Known rows, with every way that one mark hangs from another
j665{j409{j75}}: 10,17,-1,-7,17,-14,5,11,-19,6,22,-6,-16,-1,-2,20,-17,16,11,25
j515{j20}: 16,9,-4,-9,9,7,-5,8,-28,32,19,-3,1,-7,0,19,-29,12,-3,5
j409{j75 j536}: 3,8,10,10,21,-10,-1,-8,-14,-4,18,-1,-3,32,10,10,-8,27,23,-11
j536{j20}: 0,7,3,-13,4,4,-4,2,-11,18,-20,2,-20,-16,4,-2,-17,-4,-18,-1
j536{j20{j515}}: -21,-13,2,-7,-6,2,-2,3,6,0,-17,8,-16,-11,-2,-9,5,-16,-23,10
j398{j515{j20{j536{j409{j75}}}}}: 26,-1,-18,-9,13,9,-3,-13,-14,19,16,-22,44,1,-1,-1,-4,9,19,-38
j863{j665}: 13,17,13,-12,16,2,3,7,-29,36,7,-8,-45,3,16,1,-17,14,-34,-1
j665{j409{j75{j20} j536}}: -7,17,13,30,4,-31,-14,1,-16,-23,26,10,-1,19,-11,14,13,19,17,20
j75{j409{j536{j20{j515{j398}}}}}: -31,-21,3,12,-11,3,-12,6,25,-27,-35,26,-4,6,5,-12,19,-13,6,-8
j536{j20{j515} j409{j75}}: -15,-9,3,-2,-12,-12,3,-7,24,-16,-17,17,-2,5,-7,-23,24,1,-16,-22
j75{j20{j515 j536} j409}: -15,-12,-2,-3,9,-4,-7,-15,11,-11,-16,32,-8,-2,-16,-1,49,-18,-12,5
j515{j398}: 7,1,-4,-8,13,20,21,14,-17,25,-8,-6,-22,-17,14,10,-40,9,4,3
j20{j515}: -11,-15,-12,-14,12,5,6,4,-4,9,4,5,-17,-3,1,2,0,0,-15,18
j398{j515{j20}}: 20,-10,-21,-14,11,14,-13,14,-36,37,23,-17,20,-12,2,7,-32,13,0,-2
j75{j20}: 1,4,1,-1,9,-3,0,3,-23,16,-1,14,-19,-7,-7,3,-3,11,-18,8
j515{j20{j536} j398}: 14,13,1,4,11,29,15,-1,-17,32,5,-20,9,-24,9,28,-36,-9,20,-1
j409{j75{j20{j515}} j536}: -27,-11,17,35,-1,-22,-3,-11,3,-30,18,21,2,34,-10,-3,36,14,7,2
j665{j409{j75{j20}}}: 3,18,9,13,5,-24,1,10,-20,-5,18,10,-15,0,-15,15,4,14,2,27
j75{j409{j536{j20{j515}}}}: -27,-18,0,1,-3,-11,-30,-5,21,-26,-25,31,-4,15,-1,-13,34,-12,-7,-7
j409{j536{j20{j75 j515}}}: -15,-6,4,6,-19,-3,-8,-9,26,-25,-3,-10,10,14,5,-15,8,-13,-5,6
j409{j75 j536{j20{j515}}}: -27,-8,18,22,-5,-13,-8,-11,15,-28,-1,9,2,25,0,-8,21,0,8,-5
j75{j20{j515 j536}}: -18,-7,0,7,7,2,5,-17,2,-1,-2,9,-8,-12,-12,3,28,-18,-12,17
j398{j515}: 12,-14,-27,-23,21,12,-4,11,-29,29,5,-16,-2,-11,6,-2,-25,13,-5,-4
j515{j20{j75 j536{j409}} j398}: 33,16,-9,-9,-11,24,21,-7,11,17,3,-31,29,-17,10,7,-29,-6,17,-20

Rows
-4,31,35,22,-4,-28,-19,4,-12,-8,10,-10,-27,18,6,1,4,6,-7,7
j863{j665{j409{j75 j536{j20}}}}
6,7,4,5,3,-17,7,-6,-6,-1,-1,21,-5,11,-10,-11,15,26,-11,-25
j536{j409{j75{j20}}}
9,37,31,20,7,-20,4,-5,-21,6,17,-8,-31,-1,-8,14,17,0,-12,20
j863{j665{j409{j75{j20{j536}}}}}
-3,-8,-10,-19,-27,-1,3,-6,35,-13,-19,-3,6,-4,-3,-30,14,-14,-29,-9
j536{j20{j75 j515} j409}
-5,-12,1,-21,-19,-2,-7,1,33,-19,-23,15,-2,4,-4,-20,21,-18,-21,2
j536{j20{j75{j409} j515}}
5,22,1,-2,-15,-12,-19,2,7,-17,5,-20,5,-1,1,1,-13,-11,5,23
j665{j409{j536{j20{j75}}}}
1,-12,-5,-7,-11,19,31,12,17,-2,2,-17,-3,-6,10,0,-21,-4,2,17
j20{j75 j515{j398}}
-20,-23,-2,8,-7,1,7,15,10,-11,-23,38,-16,-5,-9,-6,25,-4,-10,6
j75{j20{j515{j398}} j409}
1,16,3,9,18,-20,-12,3,-15,-11,29,-6,-5,19,3,19,-8,20,27,18
j665{j409{j75 j536}}
-29,-22,2,25,-8,-6,-8,7,11,-30,-16,38,-4,14,-5,-7,34,1,5,-1
j75{j20{j515{j398}} j409{j536}}
9,-4,-21,-26,0,8,14,-22,31,-7,0,-16,12,-3,1,-12,16,-15,-7,-6
j20{j75 j515 j536{j409}}
22,5,3,5,-10,6,-8,9,5,-6,9,-3,26,18,11,12,-19,12,28,-13
j515{j20{j75{j409{j536}}} j398}
-18,-16,2,9,0,8,10,-4,16,-12,-27,28,-8,-14,-8,0,32,-21,1,3
j75{j20{j515{j398} j536} j409}
-20,-17,-8,-2,-19,11,10,9,23,-6,-37,10,-8,-23,2,-23,2,-15,-17,-13
j536{j20{j515{j398}} j409}
-10,19,14,18,1,-23,-18,1,-4,-18,5,-3,-3,8,-1,9,-3,4,19,13
j665{j409{j75 j536{j20}}}
38,-3,-20,-27,4,15,-12,-7,-5,16,11,-23,42,-3,-1,4,-7,-7,13,-14
j398{j515{j20{j75{j409} j536}}}
37,-9,-21,-27,-3,9,-16,13,-10,16,16,-12,34,6,-1,-3,-15,10,2,-12
j398{j515{j20{j75{j409}}}}
31,21,0,-13,3,15,6,-13,-6,23,23,-33,22,-6,4,20,-25,-9,11,4
j515{j20{j75 j536}}
-19,-14,6,9,-20,1,21,3,28,-18,-29,11,-2,-6,0,-21,7,-1,-3,-23
j536{j20{j515{j398}} j409{j75}}
20,-3,-19,-12,19,22,-10,-6,-30,35,18,-29,29,-19,2,13,-22,-7,12,-5
j398{j515{j20{j536}}}
20,13,4,9,4,13,21,-10,-1,14,5,-12,23,-6,6,14,-18,7,28,-31
j515{j20{j536{j409{j75}}} j398}
-9,-10,6,0,-28,17,24,10,28,-8,-20,-16,-2,-15,6,-13,-16,-20,-7,11
j536{j20{j75 j515{j398}}}
